Each row was made from one path, in order. Every step used is in the known rows, and no mark comes twice. Write each row's path.
Known rows
labo > tama > repa: [ -4   8  -7  -9  -7   7   1   1  -3   9  -1   5  -9  10  -3 -18   4  -3
   0  -4   8  -9   8  -2  -4  -9  -1  -2  -1   7  -3  -9 -10  -2  10   3
   0]
muvopi > tama > zelagu > fozod > rozepe > metedod: [ -7  13  -5  -8  -6  29  -9   1  -8   8   2  -6  15   0  -1  10   4 -26
  -9 -10  -7 -15   4   1 -12 -18   2   2  -6   5 -10 -53  11   6  -7  11
  -9]
metedod > rozepe > fozod > zelagu > tama: [ 15   6  -9 -12  12  10   5  12   5  20  -7   2   8   4   6   3   2 -11
  -5 -11   3 -23  -4   6  -3 -18  -4 -16  -1   2 -15 -24  -7  -5   6  -6
  -1]
muvopi > tama > zelagu: [ -4  14  -5  -8  -8  15   0  -4 -11   4  -4   6   1   5   3  -6  -2 -14
  -7  -1   8 -12  16  -2  -4  -3  -2   7   0  15  -3 -30  11   1  -5   3
  -1]
nugi > rozepe > tama: [ -8  11   9  -4  -5   0  -7   1   4   7   4   9  -1   2  -6  -9   6  -8
  -7 -16  14   6 -10  -3  -6 -12  -5 -13  -8   8  -4 -12  -4   4  -2  -8
  -2]
fozod > rozepe > tama: [  0   0   5   1   0  14  -9   8   2  -1   1  -3   2   0 -21  -4  10 -13
  -4 -13   4  -3 -17  -5  -9 -18   6 -13  -9   1 -11 -25  -6   5   0   6
  -4]
metedod > zelagu > fozod > rozepe > nugi: [  6   4  -5  -1   8  11  -8  -2   3   3  -7  -1   3  -8 -14   4   0 -11
  -1 -12  -3 -15 -10  -2 -15 -15  -9 -15 -14  13   1 -23   1   1   7  16
 -14]
nugi > dotum: [ -3   0  -2   3   3  11  -7  -1  -4  -4  -3  -1 -12  -3  -9  -8  -2  -7
  -7 -11  -4   7   9  -2  -7 -10  -1   5  -9  17  -8 -10   2  -3  -7   1
  -5]
repa > tama > rozepe > metedod > zelagu: [ -3  16 -16  -8  13  -5 -14  11 -18  14  -4   2  -7  -3 -16   5  10  -5
 -10   7   7 -23 -11 -13  -9  -8  -8 -23  14  16  -5 -34  -6   9   9  -2
 -16]
labo > tama: [-11  16   2  -7  -1  10  -5  -2  -1   7  -2   6  -2   1  -6 -10   8  -1
   2  -6   2  -7   5   1  -9  -7  -6  -5   3   2  -7 -14  -4  -2   2   6
  -1]
fozod > rozepe > metedod > zelagu > tama > repa: [ 12   8 -25 -12   7   0  -3   7  -3   6   7  -7   3   4 -15  -1  -1 -18
 -10   0  -2 -22 -20   1 -14 -19   2  -8  -3   5 -10 -35 -12   8  13  14
 -16]
rozepe > tama > zelagu > fozod: [ -6   2   7  -1 -13  23  -6  -8   0  13 -12   2   9   6  -2  -7   1 -16
  -3 -13   1  -4   3  -3  -5 -13  -3  -2  -8   5 -12 -34   1   2   4  11
  -6]
labo > tama > zelagu > fozod > rozepe > metedod: [-11  14  -7  -6   0  29 -12   1  -1  18  -6  -1  21  -6   0   4   9 -15
 -10  -7 -17 -15   1   6 -17 -20   0  -5  -1  -5 -17 -44   7   3  -1  21
  -2]
fozod > zelagu > tama > repa: [ 10   3 -15 -10  -1 -11  10   8  -4  16  -9  -1  -7   7   4  -2  -8  -6
  -3  -9  -2 -12   2   3  -3 -21   2   0  -4   6  -1  -4 -23   3  10   3
  -4]
zelagu > fozod: [ -6   5  10   3  -6   8  -5  -9  -2   7  -8  -1   2   5   0   0  -1  -8
   4 -13   0   0   1  -1  -6  -7  -8   3  -7   9   4 -19  -3   1  -1  10
  -9]
metedod > rozepe > nugi: [  5   5  -3  -7   6  17  -4   5   3  12  -8  -4  -1  -2  -1 -13   8  -5
   4  -2   7 -16 -14  -6  -5  -7 -12 -17  -6  21  -7 -10  -3 -10   3  -9
  -6]
muvopi > tama > rozepe > nugi > dotum: [ -9   6  -2  -1  -3  16   7   9  -4   7  -1  -5 -20  -9 -17 -17   2  -4
  -3  -3   8 -12  10  -6 -14 -16  -8  -1  -8  25  -4 -15   5  -2  -5 -19
 -17]
zelagu > tama > repa: [  4   3  -9  -7  -7  -4  10   0  -1  10  -5  -1  -4  14  -3 -10  -4 -13
   4  -5   4 -13  -5   1  -5 -13  -5   4 -10   7  -3 -16 -17   0   8   8
  -4]
labo > tama > rozepe > fozod: [ -5  12   1  -4  -3  10   7   9   0  15   6   9  -2   4 -15 -12  13  -1
   2   2  12 -18   7   4  -9 -14  -5 -14   6  -8  -9 -24   0   1   3  -4
  -1]
rozepe > nugi > zelagu: [ -6   7  -4  -1   2  14   6   3   1  11  -1   1   0  -5 -13   0   7   1
   4  -7  -1   0   8  -1 -17 -14  -9  -9  -4  21  -9 -12  -4 -14  -3   6
 -10]
fozod > zelagu > tama: [  6   9  -8  -4   4  -6   6   5   0  11 -11   0   3   0   2   3  -7   1
   1 -13  -8 -10  -1   6  -6 -17  -1   0   2   4  -5 -11 -14   3   2   3
  -4]
metedod > rozepe > tama > zelagu > fozod: [ -1   0   7  -3  -8  29 -13   0   2  24 -16  -4  14   4   7 -10   3 -22
 -12  -7   5 -13  -7  -6  -4 -10 -10 -10  -7  10 -17 -38   6  -1   3   4
  -5]
repa > tama > rozepe > fozod: [ -2   4  -4  -4   7   2   1  10 -10  15  -4   5  -5   6 -11   3  15  -9
   5  -2  15 -19   2  -3   1 -14  -2 -19  -3   5  -4 -28  -6   0   2  -7
  -2]
metedod > zelagu > tama > repa: [ 11   8 -16 -10  -2  -8   5  -4  -6   6  -4   2  -6  12  -7  -9 -10 -11
  -4  -1   7 -21  -3  -1  -6  -7  -8  -1  -6  12   2 -19 -13   4  16  14
 -13]
zelagu > fozod > rozepe > nugi > dotum: [ -1  -9   1   7   7  23  -6   3  10   5  -8  -9  -1 -13 -11   0   3 -13
   0 -23 -15  -2   0   1 -13 -26  -4  -3 -26  19 -11 -20   1  -5  -3  10
 -10]
zelagu > fozod > rozepe: [  3  -1  10   7   0  11 -10   0  -1   3  -6  -6   9  -1  -5   8   2 -12
   0 -16  -5  -3  -7   3  -7 -15  -4  -4 -14   5   2 -26  -1   3  -8  16
  -3]
labo > tama > zelagu > fozod > rozepe: [ -4   7   0   0  -4  24  -9  -3   2  16  -8   3  13  -6   4   1   4 -12
  -6 -11 -13 -13   4   8 -10 -17  -4  -1  -9  -1 -11 -39   7   1  -4  25
   7]
repa > tama > zelagu > fozod > rozepe: [ -3  -1  -3   2   4  15 -15   2  -9  16 -20   1  11  -2   9  17   6 -23
  -2 -16 -10 -15   3   1  -1 -17  -2  -5 -16  11  -9 -46   2   2  -3  23
   7]
nugi > rozepe > tama > zelagu: [ -5  10   0  -4  -8   7  -5  -3  -2  15  -3  13   5   1   2  -8   3 -12
 -16  -9  12   2  -2   0  -2 -11  -5 -10 -12   8  -9 -22   6   1  -3   1
   3]

Write each row's path
[ 10  -6  -1  -1  -6  10 -10   3   1   3  -2  -1  -2   6 -16  -3  -1 -23
 -14 -16   6 -13 -11  -7  -5 -19   2 -12 -10   4  -3 -30  -6  10  14  12
 -15] -> metedod > zelagu > fozod > rozepe > tama > repa
[ -2  -9   7   5 -10  19   0  11   1  13   1  -8   6   5 -16   1   6 -22
 -14 -26   2   1   1  -3 -13 -30   4  -6 -15   5 -12 -35 -13   1   3  15
 -10] -> nugi > zelagu > fozod > rozepe > tama > repa
[  6  10  -6  -9   8  -5   3   7  -1  11   3  15  -1   0   8  12   0  -4
  -7 -16   9  -1  10   8   8 -17   4 -18  -7   2   0  -4   2  -4  -3 -14
   5] -> nugi > rozepe > fozod > zelagu
[ -4  23 -10  -9   6   3  -9   4  -8  13   6   4  -5  -7 -18 -10   7   4
 -16  13   5 -22  -7  -4 -20  -7 -11 -17  20   1  -9 -26  -1   8   9  -3
 -18] -> labo > tama > rozepe > metedod > zelagu
[ -5  22  -1  -5  -7   7 -10   3 -11   8   6  -6  -1   1 -11   2  -3 -11
 -10   3  10 -23  -2  -9 -13  -9 -12  -6  16  13   5 -40   5  14   3  -4
 -29] -> muvopi > tama > rozepe > metedod > zelagu > fozod
[  6   7  -3  -3  -3   1  15   8   4  14   3   0   3   6 -13  -8   6  -6
   9   0   9 -21  -6   7  -9 -16  -8  -7  -2  -4  -8 -28  -6   4   1  -1
  -8] -> zelagu > tama > rozepe > fozod
[ 11   6 -18 -14   0 -11  18  12   3  22   2  12  -2  11  13   3  -7 -12
  -5 -15  10 -13   6  12   6 -26   1 -12 -15   1  -3  -7 -11   0   7  -8
   3] -> nugi > rozepe > fozod > zelagu > tama > repa
[-11  12   4  -2 -12  20  -7 -10  -2  20 -12   8  11   2   9  -2   1  -5
  -3  -8  -8  -9  14   7  -7  -8  -9   3   0   2 -11 -29   6  -2   1  19
   2] -> labo > tama > zelagu > fozod
[  8  12 -12  -3   4  -6  10   5   1  12  -4  -1  -6  -7 -18 -14  -3   4
   4   7   6 -28 -15   0 -16 -11 -21 -14   0  14  -2 -16  -5   3  10   5
 -19] -> metedod > zelagu > tama > rozepe > nugi
[ -8  17  -3  -7   0   1  -7   1  -5   8   7   5   4  -1  -2   4   6  -7
  -7  -4   4   3  -9   1  -8  -9  -7 -11  -4   8  -4 -14  -3   2  -6  -7
  -6] -> nugi > rozepe > metedod
[  5  -1  -3  -1  -1  20  -7   4  -3   6  -5   0   7  -3 -13  -7   8 -18
 -11  -9   2  -6  -6   1  -8 -19   8  -9  -9   3 -17 -35   1   3  -4  11
   2] -> fozod > rozepe > tama > zelagu
[  6  -3  -1 -10  -4  14  -8  10  -2  14  -3  -3  -6  11  -7 -21   7 -18
 -10  -5  20 -11 -16 -12  -1 -12  -2 -15  -6  13 -10 -19 -12  -2   7 -11
  -5] -> metedod > rozepe > tama > repa
[ -3   3   3   0  -6  14  -5 -12  -6  11 -13   3   8   3   6   0  -3 -11
  -1  -5  -3  -5  10   3  -1  -6  -7   4  -9  10  -3 -27   5  -1  -6  16
  -3] -> tama > zelagu > fozod
[ -1  22 -11 -10   9  -4 -14  -4  -6   7   8  11   1  -3  -4   3  -1  -7
 -17   1  10  -4 -15  -2  -6  -4 -10 -15   0  14   1 -17   5   5   1  -3
 -13] -> nugi > rozepe > metedod > zelagu
[  5  14 -10 -10   5 -10   9   9   5  20   0  11   6   3   9  10  -3  -7
  -2 -17   3  -7   4  13   2 -22  -4 -12  -8  -3  -5 -12  -9   0   4  -6
   0] -> nugi > rozepe > fozod > zelagu > tama
[  1  11  -6  -8   5   3   6  13  -2  20  -2  10  -4  -3  -7  -3  10   8
  -7  -2   8 -17  15   6  -4 -19   3 -18  14 -10  -5 -15  -4   0   5 -13
  -1] -> labo > tama > rozepe > fozod > zelagu
[ -2   6  -8  -2   3  21 -12  -2  -4  11  -5  -4  19  -5  -1   9   6 -20
  -7  -8 -13  -9  -3   5  -9 -17   0  -2  -6   2 -13 -44   7   2  -9  19
  -5] -> tama > zelagu > fozod > rozepe > metedod
[ -6   6   0   1   4  -7  -5  11 -15  12 -12   2  -9   0  -6   2   9  -3
   1  -2   8 -16  -6  -7  -1  -8  -9 -13   1  13   0 -21  -7   4  -3  -3
  -3] -> repa > tama > rozepe
[  1  17 -15 -10   9   5 -12  -5  -8   0   5   3  -4   0 -15   1   2  -4
  -9   4   4 -10  -8  -7 -12  -4  -3 -12   7  10  -3 -25  -1   3   8   2
 -18] -> rozepe > metedod > zelagu
[ 12  11  -7  -5   3  -3  12   3   1  10   5   4   0   4 -20  -8   0  -6
  -2   5  12 -27  -2   5  -9 -11 -13 -11   5   1  -3 -31   0   5  10   4
 -14] -> metedod > zelagu > tama > rozepe > fozod
[  5  -1 -13   1   8   1  14  17   5  19 -11  -7 -12 -18  -7 -11  -5   9
  -6 -11  -8 -14   5   5 -13 -27  -7  -8  -7  16 -14  -2  -7  -1   2 -11
 -13] -> fozod > zelagu > tama > rozepe > nugi > dotum
[ -5   8 -12  -5   4   9  -8  -2 -16  14 -17  10  -1   4   7   4   6 -12
  -1  -4   1 -14   6  -3   2  -7  -2  -6  -6  17 -10 -30   1  -3  -1  12
   8] -> repa > tama > zelagu
[  4  -1   1   5   0  17  -6  -4  -4   6 -12  -1  12  -3   3   7  -1 -17
  -7 -10  -9  -7   2   7  -5 -15  -3   1 -16   3  -6 -39  10   3 -14  24
   2] -> tama > zelagu > fozod > rozepe
[ -1   6  -3   0   1   2   8   5  -3  11  -4  -1 -11  -6 -15 -16   7   5
   7   4  10 -14  -7  -3 -12 -11 -10 -14  -3  15   1  -2  -2  -2  -4  -9
 -11] -> tama > rozepe > nugi
[ -3  -2  12   4  -7  19 -12   2   5   5  -5  -7   7   1 -15   1   8 -17
   0 -23  -3  -2 -14  -4 -11 -21   1  -8 -12  -1 -11 -31  -8   8   0  13
  -9] -> zelagu > fozod > rozepe > tama
[  4   5 -11  -6  13  -5   4  18 -13  20  -9   7  -9   0  -1  13  10  -4
  -3  -7   8 -19   8  -2   6 -21   4 -23   4   3  -5 -19  -6   2   3 -16
   1] -> repa > tama > rozepe > fozod > zelagu
[ 21   0 -17 -16   5   4  12  19   2  24  -4   2   1  13   8  -1  -2 -18
  -6  -8   8 -26  -2   5   3 -20   0 -14  -6   2 -12 -20 -13  -4  13  -9
  -2] -> metedod > rozepe > fozod > zelagu > tama > repa
[  8  13 -24 -16   2  -4   2   1  -6   9   2  -2  -1  11 -13  -6  -4 -15
  -7   3   3 -20 -12  -1 -12 -14  -4  -5   3   9  -7 -24 -16   4  20  11
 -19] -> rozepe > metedod > zelagu > tama > repa
[  3   5  -1  -1   0   4   7   5  -4   6   5   3  -7   3 -14  -8   8  -4
   2   5  16 -13   4   2  -4 -12  -3 -14   0  -2  -2 -22   0  -1  -5  -7
  -6] -> tama > rozepe > fozod
[ 13   1 -20 -13   1  -4  17  11   1  16  -2   4  -6  15   2   2  -3 -12
   1 -11   8 -19  11   8   4 -25   7  -5  -6  -2  -6 -13 -18  -3  16  -3
  -2] -> rozepe > fozod > zelagu > tama > repa
[  7   5   0  -8   7  18  -4   6   0   8   1   3   4   9  -2  -5   8 -14
  -3  -2  16 -12  -8   0  -2  -7  -4 -15  -3   7 -11 -27   4  -9  -2  -5
  -1] -> metedod > rozepe > fozod
[-10  11 -10  -5   8   1  -8  13 -15  17  -4  -4  -6  -1 -11   3  14  -6
  -2   1   5 -19 -12  -9 -10 -13  -6 -17   7  11 -10 -31 -10   5   0  -8
 -11] -> repa > tama > rozepe > metedod
[  0  11   1  -6   2  -1   3  -2   1   8   8  16   1   6   1   2   4 -11
  -1 -10  15   2   2   7   2 -10  -5 -13 -13   5  -3 -14   4  -4  -5  -7
   4] -> nugi > rozepe > fozod
[ -6   3  10   8  -8  11  10   8   0  23  -4  -6   1  -9 -11   0   6   2
   0  -7  -1  -5   5   0 -19 -17 -20  -9  -4  20  -4 -20  -2  -6  -8   6
 -16] -> tama > rozepe > nugi > zelagu > fozod
[  8  14  -7  -5   4  -5   0  -7  -1   3  -5   3   2   3  -9  -5  -6  -6
  -2  -4   0 -16  -8   1 -11  -4 -14  -3   1  12  -2 -20  -7   5  10  15
 -12] -> metedod > zelagu > tama
